Each row was made from one path, in order. Every step used is in the known rows, and no mark comes twice. Write each row's path.
Known rows
B-Z-H: 113,-78,326,143,46,112,-153,145,79,201,-12,-189,-218,-104,233,-59,112,47,-69,-155,-59,-103,229,-39,-66,-234,-13,-52,39,213,54,-146,122,-6,83,75,-63,337,-276,6,-134,1,-253,23,206,-9,-111,-130,-20,-146,-3,-212,7,-57,-73,-161,111,-64
A-E: -137,-19,161,7,-239,-148,31,-40,-78,110,62,74,-12,-124,-138,-33,-60,-44,110,-124,86,-16,-111,-73,22,-60,-12,102,73,56,118,-56,126,0,184,55,224,139,-75,-86,-125,-73,31,197,86,48,-80,-66,52,1,-52,-50,115,22,-128,-27,-74,-148
Y-L-A-E-S-H-U: -51,27,-358,-142,93,21,-173,-87,-57,-2,-82,166,125,37,-22,-122,-62,-100,270,103,-200,177,-219,-199,198,164,-76,242,13,-90,23,255,-273,31,42,-78,-230,-357,299,263,171,49,178,-393,-345,-34,-61,158,10,88,45,82,-33,13,-26,40,87,347
B-Z: 67,-18,303,73,-29,5,-175,48,54,181,139,-122,-128,-26,120,41,53,111,-125,-198,-3,26,87,61,-64,-213,-15,-127,71,172,37,-22,73,51,-71,-12,66,152,-195,-88,-222,-27,-230,112,54,-1,-44,-104,-77,-17,-16,-134,-119,-115,-121,-59,76,-103
A-E-S-H: 102,-198,-76,12,-124,11,-158,8,-38,165,-187,54,14,-72,-132,-7,-199,-64,89,159,122,-176,-282,-110,-4,146,-45,353,-239,-156,7,133,-231,-29,50,-194,-43,-129,113,-59,-4,-74,148,191,-123,31,-247,198,38,-83,-104,94,94,23,74,31,-71,239
H-S-E-A: 148,-117,186,-108,-53,-36,123,-74,-105,-99,-49,88,-45,72,-42,40,140,63,-88,-16,18,-177,-25,60,2,-14,88,-33,84,104,47,-186,77,-62,4,71,1,-15,99,-110,-78,206,18,-11,78,-64,35,-108,100,-90,32,1,106,189,-63,-29,-129,-123
Z-H-U-L: 170,-39,66,177,156,-51,35,207,149,-195,-232,-85,-277,-59,176,-327,-78,-126,23,-81,-1,-63,263,32,-9,-452,134,91,-119,-139,109,-83,283,-124,62,156,-49,366,-80,-70,25,-337,-161,-117,306,81,-99,-91,88,-233,121,-325,40,-212,372,-141,-162,-232
B-Z-H-S: 98,-58,435,166,80,132,-61,77,76,87,12,-244,-299,-118,183,-134,229,19,-91,-257,0,-93,342,90,-108,-221,116,-75,167,283,155,-226,121,13,15,92,-64,285,-272,-41,-57,-62,-286,-243,265,-77,-83,-165,2,-129,126,-239,82,93,-46,-176,82,-150
Z-B: 38,28,111,126,-6,-71,-18,16,-76,152,11,-14,-73,-60,124,-51,4,-92,-140,-87,29,-52,133,-40,-54,-77,-65,45,33,59,137,-133,225,55,-130,-11,148,193,-162,33,-162,96,-72,183,217,44,31,40,32,58,182,-136,28,-118,-82,-42,171,-235
S-H-U-L-Y: 146,75,-221,147,205,-97,22,144,170,-41,-232,-121,-98,-95,116,-126,-215,9,-23,191,44,163,155,39,36,-163,115,110,-315,-233,97,231,-23,-104,-38,-117,-131,-47,47,-61,97,-145,-7,-262,21,-59,-67,10,-1,164,218,-223,87,-236,353,83,-260,79
H-S-E-A-L-U: -192,103,175,-54,-40,-12,152,-135,-66,-150,35,27,233,98,-342,99,147,8,-176,31,28,-238,57,11,-58,136,113,-145,280,104,-127,-265,76,13,-125,244,-77,-3,157,89,-98,330,41,-37,-101,-89,162,-151,8,115,56,104,84,286,-290,-10,150,13
S-H: 218,-73,65,126,-28,96,8,48,-16,180,4,-81,-8,-173,153,-7,-116,98,-24,12,264,21,-64,-12,-37,-26,52,70,-229,-221,50,-48,-103,60,-60,-219,163,-42,-149,28,-67,-138,-78,106,151,64,-103,191,-8,106,89,-42,-112,-136,69,-91,-116,-3
A-E-S-H-U: 148,-99,-190,86,-94,-70,-88,-34,-50,-56,-256,125,-25,-139,-120,-240,-220,-205,232,44,89,-167,-255,-56,65,26,53,372,-196,-237,9,121,-204,-64,-24,-54,-170,-175,256,-71,-25,-222,126,-135,-158,-19,-173,223,91,-117,-25,-3,17,-52,80,15,-26,234
L-U-H: -65,262,-83,88,-218,98,99,-22,169,127,459,-17,105,-56,-2,161,-66,-50,-36,-37,202,118,-28,121,-48,150,12,-284,-47,-85,-211,11,-12,212,-109,-172,174,73,-452,44,-15,208,-103,202,67,63,170,220,-204,99,-96,23,-294,-126,-105,111,361,-103
H-S-E-A-L: -152,-90,157,-131,-13,-13,142,-165,-261,-163,-127,24,97,41,-89,59,213,71,-67,-108,-27,-132,-27,-4,-50,-42,-24,-49,227,149,-10,-242,15,-48,-25,208,19,-64,204,-16,-97,45,85,22,-6,-68,119,-168,108,13,55,156,142,275,-258,-81,-105,-68
E-S-H-U: 289,-98,-171,113,134,53,-98,-49,77,-84,-264,-29,-79,-48,74,-213,-239,-105,54,82,116,-74,-129,68,88,-73,147,243,-254,-344,-60,160,-228,19,-247,-193,-198,-157,81,-16,-32,-225,-45,-132,-37,-6,-84,239,32,-99,66,-73,-177,-248,139,-16,-44,149
E-A: 261,37,128,-115,-47,-17,61,-136,16,-9,-46,-61,14,197,77,17,56,164,-21,-11,36,5,-119,-77,31,-13,-73,-71,-7,-13,-10,-6,125,-56,38,4,-64,63,-48,-153,-191,154,-96,311,122,131,12,-122,162,-46,-9,-139,-49,-12,-82,72,-55,-182
Y-L-U-H-S-E-A: -178,171,-205,-236,-135,99,171,-149,-40,-107,466,165,272,84,-162,311,121,-55,-55,73,49,-44,-26,111,-62,336,-39,-233,121,129,-176,-65,-115,93,-34,-57,12,-210,-142,75,145,639,69,-146,-116,-27,269,55,-186,154,-59,45,-68,205,-180,60,328,25
B-Z-H-S-E: 12,-205,410,165,27,64,-113,231,-26,90,-12,-58,-277,-218,116,-35,224,-66,-154,-143,-84,-278,304,105,-123,-210,162,-22,127,275,151,-309,83,12,46,166,-28,251,-107,57,-35,66,-157,-322,151,-177,-75,-111,-75,-182,30,-83,133,90,-26,-262,24,5
G-L: 112,-70,244,-60,157,-30,-73,-42,121,54,38,-15,-113,85,108,-72,-78,272,-73,23,172,99,142,37,-6,-245,69,-70,27,-102,75,6,248,-79,28,-60,256,276,-200,-307,-52,-379,-107,192,111,139,-128,-152,19,55,-97,-334,-82,-316,133,-54,-145,-271
L-A-E: -81,49,128,-36,-147,-65,53,28,-97,124,149,85,44,-13,-23,5,106,51,156,-96,-152,205,-98,-193,111,76,-110,-71,194,135,84,-71,116,51,212,118,110,101,29,135,-14,39,64,54,-13,17,-11,-56,84,59,-97,101,33,109,-135,48,-18,-54
U-L: 119,-72,181,48,109,-84,5,110,157,35,1,-94,-160,47,59,-14,-107,91,-150,27,84,10,107,64,-26,-268,48,-25,-137,-92,126,14,203,-39,-13,-46,230,188,-153,-161,-48,-213,-136,270,203,114,-128,-108,20,-75,-14,-150,2,-166,249,-74,-245,-256
E-S-H-U-L-A: 435,-54,-168,31,389,30,-132,183,204,-134,-269,-80,-124,179,210,-192,-127,-21,-16,218,-128,100,-17,-14,95,-55,83,62,-244,-297,-27,251,-124,-19,-168,-86,-286,-128,290,107,157,-309,6,-192,-188,28,-125,148,85,-150,-6,16,-143,-218,491,73,-163,223
Y-L: -202,70,52,-146,18,39,-42,-168,-13,124,214,-15,55,-29,16,74,-56,95,-25,-58,24,153,23,31,39,-136,-38,27,58,-8,127,58,30,74,-42,-186,251,-22,-248,23,-3,112,-123,77,127,71,-10,-97,-97,212,107,-121,-92,-93,-174,-111,-48,-208
E-S-H-U-L: 394,-173,-163,116,241,-33,-127,111,203,-141,-362,-67,-204,40,51,-216,-276,-97,-33,191,109,-114,-64,91,1,-189,152,275,-361,-428,-4,248,-128,-90,-197,-153,-188,-85,168,-138,55,-394,-33,-25,-58,65,-200,162,76,-200,49,-119,-67,-289,486,-5,-206,131
U-H-S-E: -127,-95,-33,68,-183,60,115,-17,-112,-42,292,137,-78,-255,66,150,101,-61,-17,-196,102,38,-3,210,-48,47,56,-92,19,86,-2,-169,-112,151,-64,-130,309,-52,-219,-27,135,-34,8,-118,92,-90,102,201,-140,-64,-47,211,-105,35,-27,-105,-8,-135

Write each row's path
-93,41,-6,-25,226,-97,-19,108,217,99,-92,-137,-87,89,50,103,-112,144,-177,250,-58,155,206,75,35,-130,-35,-37,-165,-44,164,228,123,-94,55,-104,88,127,-172,-137,66,73,0,81,144,-12,-31,-200,-4,130,80,-190,139,-142,209,151,-261,-128 -> U-L-Y
-424,165,-129,-41,-112,97,93,-55,9,20,582,196,193,-172,-199,279,56,-115,-77,37,100,30,104,265,-66,188,87,-185,100,57,-97,-54,-115,196,-119,-141,256,-140,-289,176,181,397,51,-252,-38,-86,239,150,-367,251,-5,91,-141,84,-183,-85,281,10 -> Y-L-U-H-S-E
32,-111,116,-252,180,-42,-220,-49,85,49,-67,132,-57,282,-8,-59,15,204,102,194,-204,120,-46,-190,145,105,-85,19,99,61,-3,205,93,-95,207,12,-63,138,157,-138,96,-238,160,168,-265,68,-175,-140,105,-71,-316,-35,16,-85,116,164,-17,80 -> G-L-A-E-S
250,-185,-67,-50,168,-3,-199,248,91,109,-215,1,-37,146,-2,40,-96,38,41,320,-114,-20,-167,-164,50,201,-56,166,-199,-129,69,191,-98,-99,174,-67,-111,-103,259,102,149,-171,186,138,-239,75,-278,92,134,-150,-159,166,135,39,408,110,-167,321 -> U-L-A-E-S-H
254,4,-51,211,4,-20,51,2,-33,-41,-69,-15,-40,-224,150,-212,-138,-59,117,-136,196,59,-42,17,29,-150,157,136,-185,-304,24,-40,-53,28,-141,-106,-4,-77,5,16,-92,-257,-106,-209,106,55,-33,166,26,91,191,-133,-147,-248,60,-89,-80,-36 -> S-H-U
-324,29,-162,-212,11,-30,9,-128,-182,31,-249,0,241,64,-27,240,103,108,-90,160,-202,-8,-17,-150,86,161,-201,-16,104,138,-51,40,-14,-91,91,113,-127,-91,180,103,-44,488,168,102,-55,-116,146,-211,42,172,64,134,169,133,-317,100,-109,95 -> S-E-A-L-Y
164,0,163,170,73,-102,-112,351,93,-41,-120,-47,-250,14,175,-298,184,-127,174,-209,-398,22,222,-197,-21,-261,-18,-76,160,317,119,-58,261,-141,320,447,-298,330,200,89,-7,-232,-89,-328,-58,-55,-129,-215,134,-287,-96,-142,154,-11,195,-71,67,95 -> B-Z-H-U-L-A-E
354,-59,-45,223,135,-69,34,178,120,-102,-155,-37,-141,-126,149,-247,-193,-23,-4,-8,178,9,40,69,-67,-287,169,96,-283,-322,80,14,37,-86,-100,-65,37,-5,96,-94,-14,-449,-126,-103,84,72,-149,110,26,-40,126,-185,-34,-306,374,-112,-259,-27 -> S-H-U-L
-347,28,-12,-188,58,-9,132,-193,-201,-110,-248,-38,170,85,-106,163,195,111,-94,99,-174,0,89,-11,56,146,-102,-38,199,237,3,-58,-13,-59,-6,133,-133,-156,213,44,-8,391,141,-161,-44,-207,166,-271,56,230,161,158,254,338,-309,98,-141,17 -> H-S-E-A-L-Y
235,-160,-51,12,113,129,-169,5,71,144,-197,-101,-62,10,101,-1,-197,50,-84,201,146,-123,-155,16,33,54,32,201,-269,-286,-39,143,-264,48,-145,-322,-61,-141,-57,-24,-23,-83,-6,198,-39,76,-173,214,-18,-38,-5,35,-121,-140,140,2,-91,143 -> E-S-H
246,-36,204,238,177,-29,-144,275,233,-74,-185,-147,-347,-37,224,-295,34,-101,-52,-149,-104,-104,358,49,-104,-511,81,-3,-41,100,117,-66,225,-120,54,246,-178,389,-37,-109,-87,-303,-285,-206,175,8,-123,-161,35,-287,67,-360,35,-220,268,-166,-12,-86 -> B-Z-H-U-L
-150,-55,-141,-83,-169,120,150,-182,-291,-182,74,59,164,-13,41,134,253,4,12,-249,6,-11,-103,41,-89,183,-144,-140,173,184,-91,-193,-124,38,-6,77,73,-185,76,25,37,43,89,69,-32,-18,213,8,11,-64,-72,358,-17,285,-224,-53,1,-25 -> U-H-S-E-A-L
33,-59,-380,-4,142,-148,-123,120,147,-52,-450,-6,-59,45,-117,-130,-236,-114,112,363,-86,-63,-62,-36,90,65,23,395,-350,-184,74,422,-164,-190,72,-95,-302,-140,314,-132,132,-120,193,-212,-224,-110,-167,19,73,-19,26,-74,276,-63,349,190,-205,306 -> A-E-S-H-U-L-Y
-306,271,168,65,-95,24,59,-119,51,67,147,-121,183,-41,-240,43,-61,11,-146,-31,85,2,90,17,-36,-19,58,-121,164,-56,-112,-120,87,116,-170,57,131,112,-188,135,-149,58,-73,191,72,42,103,-69,-126,249,56,15,-142,-8,-313,12,229,-115 -> A-L-U
-102,-115,11,-113,-118,-74,-130,-82,13,79,-93,68,-44,46,-205,10,-146,-74,70,73,-7,-156,-209,-36,70,27,-60,244,-47,-24,42,152,-35,-27,69,-35,9,9,9,-139,-81,-22,103,272,-42,4,-132,-5,64,-146,-148,44,101,19,-49,76,-16,16 -> A-E-S
113,-77,-105,-77,-169,46,181,-96,-137,-133,152,147,17,18,111,160,191,10,16,-126,49,-15,-112,80,-52,173,-76,-154,36,120,-97,-120,-92,35,50,-16,59,-140,-32,-122,83,234,77,19,53,-48,160,95,21,-155,-114,204,-33,136,-34,13,6,-51 -> U-H-S-E-A
-374,321,2,105,-147,140,233,-175,3,-88,366,-108,135,-93,-175,58,108,-60,-66,-236,159,132,122,176,-117,159,31,-288,203,76,-147,-143,-65,242,-188,-56,199,-69,-334,81,38,-19,-57,-14,58,2,295,91,-196,218,24,160,-192,132,-270,41,377,-123 -> A-L-U-H-S
244,-184,-192,113,35,-137,-114,146,99,-138,-346,61,-128,-23,-141,-234,-291,-192,113,139,67,-170,-199,-25,-2,-110,56,387,-321,-266,78,208,-108,-157,28,-8,-156,-70,338,-142,13,-426,122,-26,-195,26,-275,123,112,-218,-70,-34,137,-161,408,34,-190,234 -> A-E-S-H-U-L
-270,13,-112,-326,53,25,-201,-135,-20,149,76,94,127,203,-89,110,31,6,164,147,-315,196,-167,-202,223,188,-214,93,160,149,46,225,-95,81,161,-63,-50,-175,74,165,119,272,134,28,-237,12,-28,-79,4,64,-117,142,3,133,-143,74,95,145 -> Y-L-A-E-S
10,-16,155,-24,8,-136,-2,207,49,83,72,39,-24,99,-18,-18,30,43,39,-3,-191,157,0,-144,26,-73,-85,-82,88,117,129,7,254,-57,279,125,138,177,88,40,39,-126,62,147,-29,80,-110,-147,108,-47,-122,60,138,30,181,57,-184,-60 -> U-L-A-E
-329,113,-2,-211,-50,-39,-51,-73,-115,162,248,106,156,13,-39,101,94,49,178,-37,-233,305,-56,-218,154,100,-175,-27,264,177,113,67,59,46,264,14,141,-61,0,210,69,206,74,-36,-93,26,54,-110,8,223,-15,52,44,109,-251,8,51,-51 -> Y-L-A-E
84,91,-81,-33,-186,53,199,-44,39,-108,336,150,141,57,-121,224,137,-31,-64,22,99,-152,-25,133,-70,328,61,-249,54,84,-232,-148,-57,74,-59,26,-40,-76,-98,-7,38,432,55,-12,-42,-51,250,135,-102,-53,-143,92,-67,160,-85,129,301,43 -> L-U-H-S-E-A
-185,193,-235,-82,-211,89,76,-69,-118,-40,247,92,355,51,-126,264,91,-45,-75,-7,39,-120,-151,-24,-86,340,-136,-236,80,34,-385,-104,-78,75,-43,93,4,-83,17,162,-50,378,116,272,-118,48,261,125,-137,42,-183,282,-145,73,-311,85,327,137 -> S-E-A-L-U-H
-27,30,74,-129,-17,37,43,-237,-145,-35,-141,-134,147,192,5,0,108,120,-14,-114,8,16,-115,-118,4,-14,-164,-74,130,58,-54,-58,60,-46,-6,91,-44,17,41,-33,-195,18,-52,374,74,123,80,-176,134,60,39,30,8,105,-273,28,-15,-154 -> E-A-L
-480,152,-31,94,-181,113,159,-52,-102,-66,386,70,184,-225,-208,180,90,-146,-107,-120,97,-54,88,193,-127,182,83,-202,199,81,-198,-228,-84,206,-183,64,238,-77,-179,200,109,96,68,-107,-36,-98,266,147,-283,137,-25,316,-145,116,-269,-52,270,-12 -> A-L-U-H-S-E
245,-25,-69,157,10,-153,52,259,-12,-80,-71,81,-43,-78,67,-236,-41,-66,201,-32,-88,176,-74,-163,42,-36,36,66,-91,-121,79,34,68,-105,165,110,-51,10,329,103,114,-383,78,-235,-148,44,-111,80,159,-43,-13,15,85,-69,305,-6,-194,164 -> S-H-U-L-A-E
-361,71,-330,-177,-73,101,161,-201,-271,-102,-36,-25,219,48,50,261,228,57,-19,-42,-136,152,6,9,5,332,-233,-154,153,273,-110,2,-180,4,57,-7,-69,-277,56,53,148,365,179,-131,-60,-157,314,-51,-25,141,49,286,105,300,-280,132,12,113 -> U-H-S-E-A-L-Y
-118,288,-68,-36,-129,151,271,-261,-13,-173,266,-131,225,166,-111,118,185,58,-25,-187,121,51,-32,63,-95,294,-56,-327,217,121,-242,-100,-33,122,-124,70,-40,-157,-147,-12,0,180,-27,101,11,48,301,3,-33,135,35,111,-131,263,-291,176,376,-66 -> E-A-L-U-H-S
